Each row was made from one small tree. The marks that hang from a mark follow it in brackets, in the order of their numbers. Every link used is in the known rows. Write each row's tree.
Known rows:
q389{q554{q555}}: [-22 -27 -37  21 -25 -36   6 -15  22  12 -23 -30   9 -15  21  14  17 -39
  -4  -4  14  40   9   6  37   4   8  17   7  -3 -18  36 -28  20  22   9
   3   7   6  14   0  20   3 -19  -5  -6   5   7 -45 -14]
q389{q350{q320 q491 q899} q554{q555}}: [ 48 -19  28 -24  -9  13  -6  -9  13  12 -36  15   7  10   0   5  -3  65
 -20   4  32   9 -14  44  13  33   1 -16 -11  30  26 -22   3 -17  11 -18
 -13  21  24  12   0   3   7  17  34 -13 -23  -5 -14 -13]
q202{q252{q216 q320{q350{q899}}}}: [ -7   2  17 -34  14  10   7  13  26 -28  15  17  35  -9 -20  24  -3 -25
  16  30 -12  19  -7 -14  12  18 -38  -1 -39 -42 -21  -3  11   0 -45  10
 -20 -14  19 -10  -2 -23 -21  20   2  -1   8  -1  12  59]
q585{q389}: [-31   4 -38  20   2 -27  19   0  -1  -1  22 -11  -6   4  14   0  14 -43
  26   9  -1   0   2 -20  -8 -20  14  20   3 -27 -49  61   0   0  -6  12
  17   6   9   3  -4   4  -3  -9 -18  13  -1  -4   9  32]
q252{q202 q216 q320{q350}}: [-28  30 -15   0  25  12  -4  44   3 -20  18  13  36  12 -39   4   4  -1
   7  44 -20 -20 -14  -6  27  17 -23   7 -32 -40  11 -14   9  13  -1  28
 -13 -15  47  -1 -21 -10 -24  -6 -13  17  25  31   6  29]
q350{q491 q899}: [ 29   0  -3 -24  10   1 -11  -7  -8  11  12  21  33 -14  12  21  -3 -28
   2   5  26  -2  -9  -9   0  32   5  11  -7 -33 -34  39  19 -18 -30  30
  -3   7   1  -1  -7  -6 -12  14  20 -16 -50   6 -13  44]
q491{q350{q320{q252{q202}} q899}}: [ 42  33  17 -31   6   0 -32  25   2 -44 -16  -5  26  15 -16   7  -8  15
  -2 -12 -22 -18  18  -6  11  33 -44  19 -20 -10  -3  -1  45   3   8  37
  -2 -13 -32 -19  -6 -50 -14  19   4  -2 -35  18  -2  -3]
q216{q554{q389{q350{q491}}}}: [-16  -2  -5  25  -9  17   7  10  17  11  23  23  -7  11 -11 -25 -13   8
 -13 -13  14 -17  -7   8 -29   2  39   0  10   6  36 -11 -24  -4  16 -20
 -10 -10  26  26   6  36 -13   6  -7  21  -1 -19 -18  -1]
q899{q350{q320{q252} q389{q554{q216}}}}: [-22  -5  14   0   6  -9  -6  12 -33 -11 -19 -18 -10 -15  -6  -3 -23   4
 -21 -41 -19  -8  19 -50 -18 -13 -17 -20  27  17  -2 -49  -6  23  -5  -9
 -17  -2 -29 -55  21  -1   3  12 -30 -16  24  -4   3 -40]
q350{q320 q491 q899}: [ 49  18   7 -37  18  25 -17   9 -20  14  11  24  27  16  -1  15  -7  14
  -8   6  20 -12  -9   2   6  25  -9   6 -18 -26 -33  19  29 -23 -25  19
  -5  16 -12 -13  -8 -21  -2  26  16 -12 -46  22  13  29]
q585{q389{q350 q554}}: [-42 -15 -27   9 -16 -39  14   2  19 -13 -13 -15 -29   6  -3 -26   1   6
  14   7   3   7 -11   0 -29  -7  21   8  12   7 -15   3  -5   4  30 -12
   0  10  35  -2  13  30 -14 -27  -3  13   0 -32 -18  12]
q899{q350{q491}}: [-23  -5 -14   0  27   5   7  19 -14  -8  35  36  24 -22   8  22  -5 -27
   6 -32   9 -15   6 -25  12  38  12 -25   8 -19 -30  27 -19  -4 -16  17
   0   6  17 -15 -19  11  -1  35 -26  -5 -30   2 -41  12]
q491{q350{q320}}: [-15  11 -18   2  12  18   1  39   6 -30  45  11  -5  30 -18 -16   8 -12
   4 -16 -10   9   7  -4  24  15  14   1 -12 -16 -26  19  -9   2   9   4
  15  11 -29   0 -12 -15  -7  13 -16   9 -13  23 -12   2]
q585{q389{q350{q320{q252{q202}} q491}}}: [ 22  39   3  -4  23  12   0  24 -40 -23 -15  25  -3  27 -10 -23   3  62
   3   2 -20 -50  22  11 -18  17 -14  -8  -1   9   2 -28  47 -20  -6  14
  -4 -11  36 -11 -11 -12 -14  23 -26  23 -20  -6  13  -5]
q491{q350{q320{q252}}}: [ -6   2 -16   4   8   5  -2  47  -2 -52  15   6   4  16  -9 -14   5 -16
   2 -31 -19   9  44 -22  14  32 -11   5   2 -25 -39  11  11  13  -1  12
   9  -7 -37 -13 -10 -23  -9  13 -29   7 -18   9 -33 -10]
q350{q320 q389{q554} q491 q899}: [ 45  10  41 -46  -4  21 -21 -13 -16  26 -17   6  20  16   2 -16 -14  41
 -10  24  17 -22  -3 -12 -30   1   2   2   6   4  -7 -12  18  -5  -3 -11
  -5  20 -14 -19  21 -10   6   4  37  -9 -23  -6  42  21]
q554{q555}: [ -8 -19 -46  29  -6 -20  13  -5   8  11   8 -21   9 -14  25  34  33 -60
  12  -7   6  37   6  13  41   1   7   9   0 -14 -26  60 -33   2  -3  21
  20   2  -5  16 -21   4   4  -7 -14  -5  -3  19 -36   2]
q555{q554{q216 q389{q350{q320 q491}}}}: [  9   9  14   8  30  46 -14   4  -4  18  38  21 -22  -6  -6 -18  -9  15
 -20 -12  12 -10 -38  24 -19 -23  28 -22  -8  24  29 -63   5 -25   0 -10
   2   7  -4   2   2  21   9  25   5   0  -2  19  21 -46]
q554{q389 q555}: [-19  -6 -30  42  -7   1  15 -26  12  34  19  -6  -7 -16  25  21  25 -45
  18  12   3  17  -4  23  36 -25  22  12  -2  -6  -2  53 -19   6  -1   6
  20  -9 -12  42 -19  11  26 -18  -5   4  12  13  -7  -9]
q202{q252}: [-27   5 -47  -2  -9 -18  11  -4   0 -20  19 -17   6 -21   9  29  21 -88
  14  -9  -4  29  17 -13  13   3  -9   2   1 -28 -64  44 -14   0 -24  21
  -2  -3 -14 -17 -14 -17 -26  12 -33   5 -22  10 -29  21]
q202{q252{q216{q554{q389 q555}}}}: [-28  -4   0  27 -13  -4  25 -30  46  11   2  -9   9 -18   4  25  16 -63
 -12  -4 -15  27  29  19  -1 -35 -13   8 -18 -15  19  20 -41   7 -29   0
  -3 -10   5  26  -7   6   1  17 -22  21  73   5 -16  -3]
q554{q216 q389}: [-39   6 -24  32   0  -2  -2 -16  -5  27  44   1 -20 -21  -5  15  -4 -60
   7   3   2   7 -26  -6   5 -47  23  -1  -6 -23  -5  19  -3   5 -19  11
  -4  -4 -17  18 -13   7  10 -13 -11  -2  15  33   6  -3]
q585{q389{q554}}: [-45 -12 -34  14 -13 -41  11 -10  18   0 -13 -21 -15   2   8 -24  -1 -23
  15  17  -1   7   1 -25 -15 -17  20  24  10 -13 -35  32   4  19  19   4
   2  14  15  -4  12  18  -5 -29  -1  10   7 -16  -2  22]
q554{q216 q389{q350{q899}} q555}: [  6 -16  11  27 -12   4  -4 -55   7  36  12   1 -23 -28   9  37  -1  -9
   7   5  15  18 -42  41  20 -33   9 -14 -16  20  49   4  -5 -22 -13  -3
   0 -11  -7  43 -14  12  20  -9  23 -16  17   3   5 -15]
q554{q216 q389 q555}: [-28 -10 -20  49  -1  -2   9 -35  -1  41  35  -7 -13 -27  16  28  14 -51
  13  -1   9  23 -22  22  34 -51  18  -8  -4  -4  15  31 -20   1 -20   8
  12 -13 -16  43 -15  15  19  -5  -5  -9  35  33  -3 -26]
q320{q350}: [-38  -9 -35  16   8 -23   2  25   1 -24  36  -9   9  -5   0   3   4 -43
  30 -10 -15  13  -5 -34  34  23   5   2  10 -31 -36  28 -21  25  10   7
   7   7  10   1 -11   6 -12 -18  -9  -5 -17  12 -40  33]
q491{q350{q389{q554{q216 q555}} q899}}: [  7 -32  40  -6 -21 -18  -6 -36  14   9  -2 -12  -1 -32  15  14  -7 -15
   3 -10  14  22  -5   3  -5 -17   4 -21   7  29  43  -3 -20   8   1  -5
   0  -2 -27  22  23   8  16 -11  35 -23  31  -6  -2 -23]

Which tree is each row?
[ 26   2  10  28   7  32  16   8 -12  16  -3  39 -15  14  19 -15   8  40
  -2  -8  -3 -11  28  40  19  13  12 -21  -1  18  26 -14  11 -12 -12 -26
   4 -11   1  32 -18   8  26  20 -12   8  -6  -2  -9 -32] => q554{q389{q350{q320{q252} q491}} q555}
[ 28 -12   4 -29 -23 -22 -22   5  10 -21 -63 -23  -5  14 -15 -11 -20  35
 -18  -7   2  22   3 -16  -8  24 -26  21  -1   1 -15 -32  29   9  23   0
 -20   6  -4 -38  10 -13 -17  -7  12 -10 -36 -17 -22  10] => q389{q350{q320{q252} q899} q554}
[ 33  -5  22 -43  -2  19 -18   7   5   2 -31  21  10  22 -20 -12 -28  57
 -20   3  27  -8 -21  18  -6  33   7  -9 -11   9   2 -35  23 -13  12 -11
 -19  19  19 -12   2  -6 -12  13  30  -4 -40  -8  -8  13] => q389{q350{q320 q491 q899} q554}
[ 51  11  55 -32  31  37 -14   4 -47   6 -17  43  32   6   5  -5 -18  11
 -15  14 -23 -24  38 -26 -29   8 -28   3 -13 -33 -19 -13  41 -13 -59   8
 -15   1 -19 -32  -1 -28  -1  26  13  -8   0   5  41  45] => q350{q320{q252{q216}} q389 q491 q899}
[-11  23  -3  35  -8  16   5  -7  37  30  -8   1  28  17 -22   6  15  12
 -30  41   4 -15  -3  42  10 -37 -15  38 -43  -5  69   1 -26   0  13  19
  11 -37  29  34  -4   5   1  -5 -18  33  83  19  32 -28] => q252{q202 q216{q554{q389 q555}} q320}
[ -7  17   2  -5   9  27   6  30 -19 -20  48   4  -5  25  -8 -23  13  -6
  21  -8 -13 -13  16 -11  -7   0  18  -9  13   2  -9  16 -13   2   0 -18
  25   0 -49   0   1 -20  -1  -4  -9  13   1   3  24   4] => q491{q350{q320 q389}}
[ -5 -19  -7  22 -16 -26  24  -1   3 -14 -52 -19 -38  16  11 -30  11  50
   1  -7  -9  14  31  17   4  -2  -5   1  13  23  -1  -8   7   6  17 -19
   6   3  19  -1   8  11   6  -2 -16  16  24 -30 -13 -29] => q585{q389{q350{q320{q252}} q554{q555}}}
[ 21 -10  41 -38  -9  -7  -9  -7  -6   6  -9  13  20 -16  12 -19 -22  23
  20  20   1 -24 -12 -36 -19  32   8 -10  28   2   9 -20   5  19   8 -12
 -10  16  19  -6  20   6   7 -18  47 -20 -25 -25  -4  41] => q320{q350{q389{q554} q491 q899}}
[ 16  24 -10  29  -5  10   1  -2  -7   4 -23  -9 -20  11  -3   7  18  34
   3   0 -27 -16  16  55  25  -9 -16   5  -5  26  43 -12  14  -5  18   0
  13 -25  -4  25 -24 -19  12  -8 -25  16   6   9   2 -49] => q554{q389{q350{q320{q252{q202}}}} q555}
[-11  -7  -1  19  19  25  -8 -10   4  20  33  14 -15 -30   7  -9  -7 -31
 -14 -10  12  -4 -35   8 -27 -25  38 -22   2  14  30 -43   0 -21  -3  -2
  -7  -3   5  14   4  35   0  13   8  -6  -6   2 -10 -36] => q555{q554{q216 q389{q350{q491}}}}
[-33 -26   2  19  -8 -23   9 -32  -9  13   1 -20  -1 -42  18  26  -4 -25
  -5 -35   5  10  -8 -11   3 -23   2 -40  31  33  21  -8 -53  13   4 -12
   2   4  -1  -5  11  27  20  -2  -9 -15  50  -4 -16 -45] => q899{q350{q389{q554{q216 q555}}}}
[  4  11   5   1  11  17   3  34 -25 -33  15   2  -8  21  -2 -20  11 -10
  10 -20 -28  -7  53 -27 -17  12   1  -1  20  -7 -20   7   7  12  -6  -4
  16 -12 -51 -20   6 -22   2   4 -22  12  -6  -6   4  -2] => q491{q350{q320{q252} q389}}
[-29 -15  -2  -4 -20 -13   9  11  18 -13  12 -13  -7   1   1 -27   0 -28
  11  -2  -4   0  17 -24 -23  -1  26  -1  30   2   0  14 -29  26  26 -14
   2  -2 -22  -2  19  10  -7 -31   6   5  -5 -21 -18   0] => q491{q350{q389{q554}}}
[-29  -6 -28  26  14  -2 -16 -20  15  16  31 -25 -14 -39  12   6   8 -79
  -2  -4   0  22 -33 -12 -13 -50  12  12  -1 -12  -4   0  -7   5   7  21
  11  -7 -24  -1   2  18   7  -9  -2 -15  13  21   7 -35] => q555{q554{q216 q389}}
[  6   6  24 -22   9  17  -1  21 -35  -8 -26  17  10   3  10 -18 -17  34
  -7 -30  -9 -33  45 -43 -25  25 -10 -22  35  17 -18 -38   0  18   0 -17
 -13  -2  -6 -49  20   3   5  28 -23  -2 -14 -19  -3 -22] => q899{q350{q320{q252} q389{q554} q491}}
[  0  -1  22   2 -12  29   1   1  44  14   1  19  10  28 -47 -11 -16  29
 -21  32  12  -3 -31   6 -31 -13  -3  38 -41 -18  50 -23  -8 -11   3 -14
 -15 -27  22   6   9  14 -14  -2   9  19  39 -21  41  33] => q252{q216{q554{q389{q350{q899}}}} q320}
[ 36  -9  42 -26 -22  11  -7 -23  23   8 -19 -12  -8  13   7  -3   7  39
   4   4   9   5  10  15   4   1  -7   1   3  35  31   1 -13   6  22 -22
  19   8 -39   9  18 -16  22  -7  33 -10  15 -10  25 -25] => q491{q350{q320 q389{q554{q555}} q899}}
[-27 -30 -21  30 -26 -39  22 -18  25  -2 -21 -20 -27  -3  14 -10   9  14
   9   2  12  20  -8  22   2  -9  18  -6  10  28   6  18 -24   2  30 -18
   8   5  43  24   7  29   2 -25   3   8  23 -35 -23 -12] => q585{q389{q350 q554{q555}}}
[  1  34 -11  -7  26   4 -17  32 -17 -25 -25   2  27   9 -27   7   0 -20
 -21   3 -37 -12  32  -9  19   6 -46  22 -32 -44 -22  -7  36   5 -19  45
 -16  -5   2 -32 -22 -38 -17   6 -22  12  12  42  -5  11] => q350{q320{q252{q202 q216}}}
[ 10  29   8 -11  21  -5  -6  27 -51 -21  -2  15  30 -14  17 -11  -1   2
  24  -1 -37 -52  33 -34 -11  34 -11 -14  36  -3   4 -15  26  17  -8  16
  -3 -17  19 -13  -8 -11 -12  -9 -11   1 -26  -6 -22   9] => q320{q252{q202} q350{q389 q491}}
[ 21  -4  21  15   4  24  -6 -39   1  32  18   5 -29  -4  -9  26  -5  30
  -4   7  14  12 -45  54  27 -38  -6 -12 -24  29  48 -16   2 -27 -17 -18
   1   1 -19  35 -12 -10  26   9  23 -16  18  23  37 -28] => q554{q216 q389{q350{q320 q899}} q555}
[ 12  15 -14   2   8   7   0  19 -46  -5  -9 -18  -2  17   9  -9  19 -20
   4 -10 -18  -1  43 -30 -13  -6 -13  21  22 -11 -43  18   9  11  -9   0
  12  -9 -45 -32   1 -24 -10  -8 -28   7  -6   6  18   8] => q350{q320{q252} q389}
[ 13   8  10 -18   3  10  -2  10  -8   0  19 -12  24  11   4  -4   8  14
  29  37   5  -8 -22 -28  -7  13 -11  11  10  -7   2   5   1   9  -2  -6
  14 -19 -11  -6  18  -6   0 -19  15 -12 -14 -16  45  41] => q252{q320{q350{q389 q899}}}
[-35 -13 -11   1 -16 -27   2 -13 -19  13   3 -25  -6 -25   3  -3 -13 -47
  -3  -5   5  10  -8 -25 -22 -37  17  -6  21  -4  -5  -6 -24  16   0   2
 -17   4 -13 -18  21  16  -8 -29  -1 -12  22  12   0  -4] => q350{q389{q554{q216}}}
[ 25  49  23 -22  27  28  -8  23 -64 -15  -4  18  24   4   8  11  -1  32
  -5 -20 -28 -67  39 -21 -13  26 -30 -22  22  16   4 -28  24  -7 -13  13
   7 -20  -4 -42  -8 -28  -5  32 -33   4 -22   3  20 -23] => q899{q350{q320{q252{q202}} q389 q491}}
[ 21 -12  14 -10 -13 -18   3 -30  26   9 -42 -18 -29  15   5  -6  -2  66
   5  16  17  11 -20  35   6  -6 -11   6 -11  30  18  -1   0 -13  25 -21
  12  17  17  15  14   1  13  -6  29   1  11 -22  26 -11] => q585{q389{q350{q320 q899} q554{q555}}}
[ -3  -5  -3  -6   0 -23   4 -18   6 -10   6  -8 -16  -1   3   5   3   9
  23  14   4   1 -23  -3 -17   1   2  16   1  -4 -18  32  17 -16   6   0
   1   3  18   4  -1   1 -11 -11  12   2 -22 -29  11  45] => q585{q389{q350{q899}}}
[ 13   1   9 -27 -13 -11  -5 -15  19  -2 -32 -12 -27  28 -18 -24 -14  61
   7  12  11  -7 -32   4 -23  -5  -6  20  -4  15  -5 -14  20  -8  25 -13
  -7  24  15 -13  13  -2  -4 -10  26   5  -9 -28  31  18] => q585{q389{q350{q320 q899} q554}}
[ 21 -25  13 -10 -13  -7 -15 -23   7  13 -35 -18 -13 -10 -18  21 -14  32
 -28 -12  24  38 -36  38  21  -9 -13 -14 -18  31  33 -27  -8 -15   9  -9
 -15  17   2   3   7   6  10   1  24 -21  16  18  -4 -30] => q389{q350{q320 q899} q554{q216 q555}}
[-23  -1 -14  -2  -9 -13   9   9  10 -13  -9 -11 -36  28 -19 -36  -4  42
   2   5  -4  -3 -12   7 -19 -11  15   6   5  16 -14 -16   1  -1  35 -26
  -2  21  23  -6   8  14  -6 -17  -5  20   4 -18  14   1] => q585{q389{q350{q320} q554}}
[ 31 -36  14 -19 -17  -9  -3 -23  20  13 -38  16  13 -21  14  14 -11  27
 -10   2  36  24  -8  31  10  31  12 -15  -1  24  22  -5  -7 -11  10  -3
 -16   8  36  18   4  16  -2   8  35 -13 -29 -18 -42   4] => q389{q350{q491 q899} q554{q555}}
